Known rows, with every way that one mark hangs from another:
sezog[kisupo sira[dodifum rakim tuter[defub]]]: [-5.68  0.49  0.42 -2.98  2.85  2.70  5.21  4.01  0.33 -0.66  3.11  1.42
 -4.10  4.14  0.24 -0.30 -1.81  1.65  3.08  0.36  4.67  0.13 -1.83  0.64
 -1.26 -2.47]
kazi[dodifum[gadem kaso]]: [ 2.97  3.40  2.64  3.15 -1.67  1.14  1.86 -3.72 -1.59 -2.42  1.09 -2.32
 -1.13  2.92 -2.96  1.55 -0.80  0.27  1.61 -0.51  2.51 -0.82 -0.04  0.53
  0.98 -0.55]
sezog[sira[dodifum[gadem terafug] rakim]]: [-0.88  2.32  2.27 -2.31 -0.23  2.66  4.04  1.96  0.18 -3.36  3.46 -1.70
 -5.99  2.70 -0.86  1.42 -1.79  0.80  1.25 -2.43  4.56  0.06 -2.07 -2.44
  0.00 -0.45]
sira[dodifum[terafug] rakim tuter[kazi]]: [-1.13  0.49  1.18 -2.33 -1.91  3.23  3.99  2.49  2.38  0.19  1.55 -1.30
 -3.72  4.56  0.33  2.47 -2.28 -1.78  0.80  1.36  4.42  0.77 -3.20 -1.07
  1.72  1.25]
sira[dodifum[gadem kaso terafug] rakim tuter[dade]]: [ 1.88  2.22  3.74 -0.64 -2.54  3.06  6.64 -1.14  1.61 -2.63  1.48 -1.64
 -5.39  6.19 -0.87  4.11 -4.06 -1.94  1.47 -0.49  4.16 -1.64 -2.02 -2.99
  2.04  2.51]
gadem[dodifum]: [ 1.68  0.15  0.46  1.72 -2.30  2.09  1.62 -0.99 -0.51 -0.30  1.72 -0.32
  0.64  1.16 -2.07  1.48  1.18  0.42 -0.13  0.28  0.25  1.12 -0.27  0.03
  1.34  0.44]
kaso[dodifum[gadem terafug]]: [ 2.22  0.91  3.11  2.40 -2.96  1.63  2.05 -1.97  0.84 -3.38  0.57 -2.31
 -4.60  1.16  0.48  1.91  0.45 -0.35  0.62 -0.63  1.45  0.41 -0.12 -0.58
  0.48  0.05]
defub[tuter[kazi sira]]: [ 1.13 -1.11  1.44  2.26 -1.54  0.45  3.54  5.21  0.44  2.21  1.15  2.56
 -0.24  1.60 -2.78 -0.16  1.41 -0.62 -1.05  1.85  2.08 -0.03 -1.29  1.74
  0.59 -1.76]
tuter[dade kazi[dodifum[gadem]] sira]: [ 2.56 -0.87  2.53  1.21 -3.61  2.51  2.47  1.00 -0.36  1.95  2.33  0.91
 -0.74  1.71 -4.84  4.55 -0.42 -2.00 -0.73  2.89  2.48 -0.63 -0.71  1.55
  1.82 -2.65]
defub[tuter[dade kazi[dodifum]]]: [ 1.23  0.45  1.24  2.77 -1.59  1.01  2.77  2.12  0.60  2.40  0.71  0.94
  1.98  1.69 -3.28  1.63  0.25 -0.52 -0.23  3.61  2.06 -0.78 -1.17  1.63
  2.36 -1.01]
pife[dodifum[terafug]]: [-1.31 -0.68  1.83  0.53 -2.06  2.68  1.27  0.03 -0.10 -2.27  0.39 -3.83
 -3.00  2.54  1.07 -0.21  0.82  0.07  1.55 -0.77  2.37  1.36 -1.05 -1.37
 -0.13  0.43]
tuter[defub sira[rakim]]: [-1.32  0.12  1.46 -0.19 -1.49  0.67  1.71  3.43 -1.40  2.71  2.95  2.33
 -3.93  3.49 -0.03 -1.09 -0.40 -0.06 -2.99 -0.46  3.62 -1.51 -0.93  2.25
 -1.29 -4.15]
dodifum[gadem kaso terafug]: [ 4.30  0.81  4.68  0.80 -3.42  0.26  4.14 -2.70 -1.17 -3.88  1.66 -2.71
 -3.87  3.46 -1.20  0.50 -0.46 -1.15  1.83 -2.57  2.55 -1.52  0.07 -2.55
  1.06  0.64]
kazi[dodifum[terafug]]: [-0.45  0.98  1.69  1.52 -2.49  2.49 -0.12 -1.18 -1.19 -1.98 -0.02 -4.36
 -0.59  1.58 -0.04 -0.47 -0.12  1.53  1.53 -0.40  1.21  0.23 -0.97 -0.02
  1.50 -0.15]
tuter[defub kazi]: [ 0.05 -1.92  1.04 -1.14 -2.13 -0.67  1.57  1.27 -0.98  3.52  3.34  2.05
 -1.08  3.03 -0.65 -0.80  1.27 -2.74 -1.53  2.93  4.19 -1.19  0.23  2.03
  0.25 -3.88]
kisupo[dodifum[gadem kaso terafug]]: [ 4.13  2.71  4.38  1.75 -3.61  1.71  2.14 -4.32 -2.01 -4.32  0.15 -2.77
 -2.72  3.02 -1.23  0.98 -1.37 -0.30  3.55 -1.41  2.73 -1.02 -2.34 -1.96
  1.56  0.76]
sira[dodifum[gadem] tuter[kazi]]: [ 0.74 -0.12  0.10  0.37 -1.41  2.03  3.97  0.18  2.57 -0.18  2.57 -0.27
 -1.69  4.17 -2.12  3.75 -1.20 -2.70  1.08  3.67  4.38  0.76 -0.51  0.01
  1.18  0.90]
sira[rakim sezog[kisupo] tuter[kazi]]: [-1.36 -0.61 -2.19 -2.22 -0.19  1.72  5.33  2.70  2.21  1.37  2.10  0.28
 -2.04  2.03 -1.39  2.38 -2.32 -1.62  2.26  0.26  3.34  0.95 -2.70  0.29
 -0.66 -1.03]
sezog[sira[rakim]]: [-2.16  1.74 -0.17 -1.69 -0.32  1.07  2.28  3.04 -0.45 -0.18  2.50  0.50
 -2.96  0.90 -2.01 -0.22 -0.26  1.83 -0.85 -1.56  4.12 -0.04 -0.68 -0.18
 -0.36 -1.74]
defub[tuter[dade sira[dodifum rakim]]]: [-0.56  1.96  1.82  1.99 -0.36  2.60  4.27  4.78  1.24  1.62  1.03  1.97
 -2.22  2.81 -2.33  1.67 -1.18  0.36 -1.89  1.33  2.10 -1.66 -2.12  0.93
  0.44 -0.73]
sezog[kisupo[dodifum] sira[rakim]]: [-2.66  3.13  0.92 -1.74  1.25  2.64  2.26  1.55 -1.59 -1.56  1.51  0.01
 -2.22  0.49 -2.38  0.46 -1.19  3.75  3.62 -1.12  3.79  0.24 -3.16  0.33
 -0.86 -2.35]
kisupo[dodifum[terafug]]: [ 0.28  1.31  1.80  0.99 -3.33  2.57 -0.39 -1.95 -1.43 -2.20 -0.63 -3.14
 -0.82  1.43  0.01 -0.34 -0.47  0.94  2.18  0.14  1.80 -0.23 -2.39 -0.85
  1.30  0.46]
sezog[sira]: [-2.12 -0.26 -0.22 -0.91 -0.79  1.05  1.84  2.22 -0.77 -0.94  1.79  0.04
 -1.36  0.43 -2.10 -1.04  1.18  1.35  0.29 -0.23  2.84  0.15  0.62 -0.26
  0.13 -1.56]
pife[dodifum[gadem kaso terafug]]: [ 2.45  0.67  4.42  1.12 -2.35  1.91  3.85 -2.36 -0.74 -4.32  1.07 -3.46
 -4.86  4.15 -0.25  1.15 -0.19 -1.23  2.82 -2.44  3.21  0.39 -1.09 -2.53
  0.03  0.80]

Rows:
[ 0.41 -2.69  1.42 -1.64 -3.26 -0.20  2.44  1.10 -0.59  4.70  3.25  2.81
 -0.67  3.10 -1.65  0.76  0.75 -3.71 -2.28  4.24  3.76 -2.50  0.68  1.49
  1.25 -3.82] => tuter[dade defub kazi]
[ 1.93  0.75  3.19  3.28 -1.23  1.31  3.61  3.24 -0.94  1.01  0.03  1.87
 -0.04  2.18 -3.17  0.04  0.65 -0.31  0.95  1.28  1.65  0.15 -2.60  2.17
  1.70 -1.91] => defub[tuter[kazi[dodifum[kaso]] sira]]
[-2.67 -1.63  0.57 -1.85  0.27  2.98  6.84 -0.47  0.69 -0.60  1.23  0.81
 -2.70  4.73  0.35  0.80 -2.37 -3.49  4.39  2.13  1.55 -1.89 -1.48 -0.41
  0.09 -1.53] => sira[dodifum[kaso] sezog[kisupo] tuter[dade defub]]
[-0.61 -1.74 -0.80 -0.15 -1.80  1.45  3.73 -0.02 -0.17  1.11  1.06  0.96
 -0.96  3.81  0.05 -0.11 -1.61 -3.91  2.59  1.80  2.81  0.39 -2.35  1.17
  1.30 -2.20] => sira[sezog tuter[defub kazi[dodifum[kaso]]]]
[-0.94 -0.63  1.02 -2.43 -0.80  2.21  3.21  3.39 -1.58  3.03  3.14  3.00
 -3.69  2.10 -0.82  0.68 -1.75 -2.21  1.67  0.39  3.53 -0.49 -4.91  2.24
 -1.41 -5.91] => tuter[defub kazi sira[rakim sezog[kisupo[dodifum]]]]
[-2.45 -2.46 -3.00  0.35 -1.57  0.81  2.89  0.97  0.93  0.52  1.53  0.39
 -1.37  3.18  1.45 -1.40 -1.11 -2.27  0.66  0.85  2.19 -0.04 -0.31  0.43
 -0.54 -1.16] => sira[sezog tuter[defub]]
[ 0.32  1.28  3.83 -0.70 -1.95  2.55  3.06 -1.57 -0.64 -2.91  0.42 -2.98
 -3.40  3.34  0.08 -0.27 -0.27 -1.35  2.20 -0.29  1.65 -1.22 -1.18 -1.80
  1.48  0.54] => sira[dodifum[kaso terafug]]
[-1.67  2.21  1.13 -0.21 -0.72  3.15  1.88  2.87  0.15  0.80  1.82  0.01
 -3.83  2.46 -1.47  1.53 -0.96  0.23 -1.67  0.13  2.84 -0.47 -2.01  1.19
 -0.53 -1.62] => tuter[sira[dodifum rakim]]
[-3.73  1.63 -2.35 -1.50  1.62  3.77  4.95  1.55  2.56 -1.00  1.46 -1.48
 -3.27  2.90  0.06  2.17 -3.28 -0.41  3.08  0.00  2.61  0.67 -2.90 -0.23
 -1.22  0.21] => sira[dodifum rakim sezog[kisupo] tuter]
[-1.82 -3.02 -0.55 -2.15 -2.13  1.73  4.32  3.52  1.25  1.16  1.69  2.28
 -0.36  1.62 -3.15  1.74  0.14 -1.11  0.45  2.91  3.71  0.36  0.21 -0.45
  2.04 -0.64] => sezog[sira[tuter[dade kazi]]]
[ 0.12  0.16  2.49 -1.97 -1.23  4.37  6.12  1.95  0.89 -1.75  2.88 -1.39
 -6.24  2.35 -1.52  4.13 -3.22 -1.66  2.08 -1.81  1.63 -1.48 -3.06 -1.96
 -0.62 -1.57] => tuter[dade sira[dodifum[gadem terafug] rakim sezog[kisupo]]]
[-1.29 -1.36 -0.10 -1.38 -2.43  1.62  3.28  3.29 -0.55  3.32  2.98  2.88
 -4.17  2.62 -0.47  0.55 -1.77 -2.51 -2.63 -0.24  2.45 -2.48 -1.65  1.01
 -0.87 -4.36] => tuter[dade defub sira[rakim sezog]]
[ 0.98 -2.78  1.72 -0.95 -3.96  1.67  2.76  2.98  0.07  3.60  1.87  2.38
 -0.66  1.14 -4.04  2.68  0.96 -2.67 -2.16  3.41  2.18 -1.28 -0.04  1.17
  1.58 -2.62] => tuter[dade kazi sira]
[ 1.49 -1.92  0.09  0.18 -2.90  1.42  5.36 -1.11  0.38  1.14  2.11  1.47
 -1.46  4.53 -1.44  2.66 -2.70 -5.00  2.12  2.34  3.16 -0.94 -1.53  0.15
  1.81 -1.95] => sira[sezog tuter[dade defub kazi[dodifum[gadem kaso]]]]
[-0.20 -0.62 -0.76  3.01 -0.85  1.09  3.53  4.26  0.67  0.04  0.46  1.11
 -1.03  0.69 -1.44 -1.19  0.29 -0.10 -0.10 -0.55  0.29 -0.10 -1.48  0.72
 -0.63 -1.16] => defub[tuter[sira[sezog]]]
[ 0.18  0.02  3.88  0.27 -2.22  2.38  2.83 -1.28 -1.04 -3.16 -0.18 -3.35
 -3.78  3.46  0.65 -0.50  0.62 -0.77  2.56 -1.70  2.23  0.61 -1.46 -2.01
  0.46  0.57] => pife[dodifum[kaso terafug]]
[ 2.87  1.68  2.54  2.90 -1.67  1.59  4.48  4.10  0.62  2.44  2.16  2.40
 -1.30  2.63 -4.36  3.66 -1.54 -0.31 -1.35  1.37  3.29 -0.81 -2.64  1.70
  1.32 -1.86] => defub[tuter[dade kazi[dodifum[gadem]] sira[rakim]]]
[-3.77 -2.31 -0.89 -0.85 -0.60  0.80  3.03  3.16 -0.25 -0.25  2.03  1.97
 -1.71  3.02  0.10 -2.11  0.20  0.59  0.72  0.89  3.74  0.27  0.51  0.37
  0.09 -1.79] => sezog[sira[tuter[defub]]]
[-1.41  1.62 -1.49 -1.38  0.46  1.45  3.33  0.98  0.38 -0.03  2.27 -1.42
 -2.78  0.70 -1.15  0.81 -1.60  0.34  1.24 -2.05  2.31 -0.49 -1.82  0.19
 -1.88 -1.97] => sira[rakim sezog[kisupo]]
[ 0.74  1.88  3.27 -0.18 -1.81  3.15  3.36  1.93  0.25 -1.79  2.67 -1.64
 -6.04  3.44 -0.84  2.31 -1.88 -0.23 -0.39 -1.83  3.25 -0.54 -2.37 -0.92
 -0.24 -0.59] => tuter[sira[dodifum[gadem terafug] rakim]]
[-1.57  0.71  0.38  0.34  0.62  2.68  3.91  0.33 -0.32 -3.78  1.23 -0.24
 -1.11  1.86 -2.55  1.45 -1.40  2.84  5.76  0.20  3.53  1.17 -1.52 -0.44
 -0.26 -0.24] => sezog[kisupo[dodifum[gadem]] sira[tuter]]
[-0.01  2.20  1.51 -1.70 -0.89  2.43  4.95  1.03  1.66  1.11  1.26  0.82
 -3.14  5.06 -1.65  2.88 -2.25 -2.61  0.70  2.04  4.90 -0.01 -2.76  0.14
  1.65  0.45] => sira[dodifum[kaso] rakim tuter[kazi]]
[ 0.66 -1.56  2.90 -0.77 -1.68  1.46  3.28  2.35 -0.51  2.22  4.52  2.66
 -3.97  4.20 -1.41  1.48  0.14 -3.80 -0.88  2.81  4.27 -0.90 -1.10  1.86
 -0.20 -4.41] => tuter[defub kazi sira[dodifum[gadem]]]
[ 0.63  2.46  3.32  1.80 -0.54  2.35  5.45  3.65  0.51  0.97  0.57  2.44
 -2.90  3.47 -2.62  1.47 -1.35 -0.36 -0.98  0.64  2.08 -2.27 -2.50  0.53
  0.92 -0.71] => defub[tuter[dade sira[dodifum[kaso] rakim]]]
[ 4.22  1.54  3.26  3.39 -1.82  0.43  4.83  0.15  0.03  0.80  1.16  1.24
  0.38  2.98 -4.39  2.59 -0.55 -1.57  0.91  2.31  2.81 -1.47 -1.08  0.63
  2.48 -0.68] => defub[tuter[dade kazi[dodifum[gadem kaso]]]]
[-1.18 -0.10  0.22 -0.50 -2.15  1.63  2.92  1.83  0.63  4.19  2.14  2.08
 -1.05  4.98 -0.98  2.38 -2.49 -1.70 -1.27  3.36  4.98 -0.78 -1.75  1.99
  1.87 -2.15] => sira[rakim tuter[dade defub kazi[dodifum]]]
[-1.17 -2.12  2.61 -1.13 -0.47  2.94  5.00  1.65 -0.77 -2.27  3.69 -0.87
 -6.12  3.46  1.26 -0.15 -1.33 -2.20  3.42 -1.39  1.48 -0.94 -2.20 -0.51
 -1.84 -3.63] => tuter[defub sira[dodifum[gadem terafug] sezog[kisupo]]]
[-1.24 -1.48 -0.08 -1.10 -2.24  2.98  3.63  1.11  2.58  1.96  1.10  0.58
 -0.11  3.54 -2.18  3.67 -0.83 -3.07  0.14  5.60  3.20 -0.28 -0.43  0.20
  2.42  0.54] => sira[dodifum tuter[dade kazi]]
[-2.96 -0.04 -0.14 -3.61 -0.61  3.30  4.99  4.25  2.07  1.40  2.44  2.10
 -2.85  2.97 -2.72  3.35 -1.89 -1.21  0.22  2.65  5.09  0.33 -2.11 -0.61
  1.75 -0.57] => sezog[sira[dodifum rakim tuter[dade kazi]]]
[-0.66 -3.91  4.27 -2.89 -3.58  2.90  3.70  3.34 -0.67  2.93  2.91  2.08
 -3.71  3.93 -0.31  1.15  0.01 -4.40 -0.65  3.56  2.71 -2.03 -1.77  0.40
  1.66 -3.84] => tuter[dade defub kazi sira[dodifum[terafug]]]
[ 0.40 -2.54  3.19 -0.58 -3.91  1.75  4.09 -0.09 -0.63  1.28  0.73  0.65
 -0.93  5.21 -0.17  0.76 -1.36 -3.05  1.75  2.85  3.06 -1.09 -1.24  0.14
  3.33 -1.18] => sira[tuter[dade defub kazi[dodifum[kaso terafug]]]]
[-3.05  0.62 -1.25 -1.23 -0.32  1.63  3.41  3.71  0.88 -0.57  1.65  0.85
 -2.49  2.25 -1.44  0.22 -1.25  1.93 -0.07 -0.87  4.38  0.87 -0.79 -0.31
  0.23 -0.13] => sezog[sira[rakim tuter]]
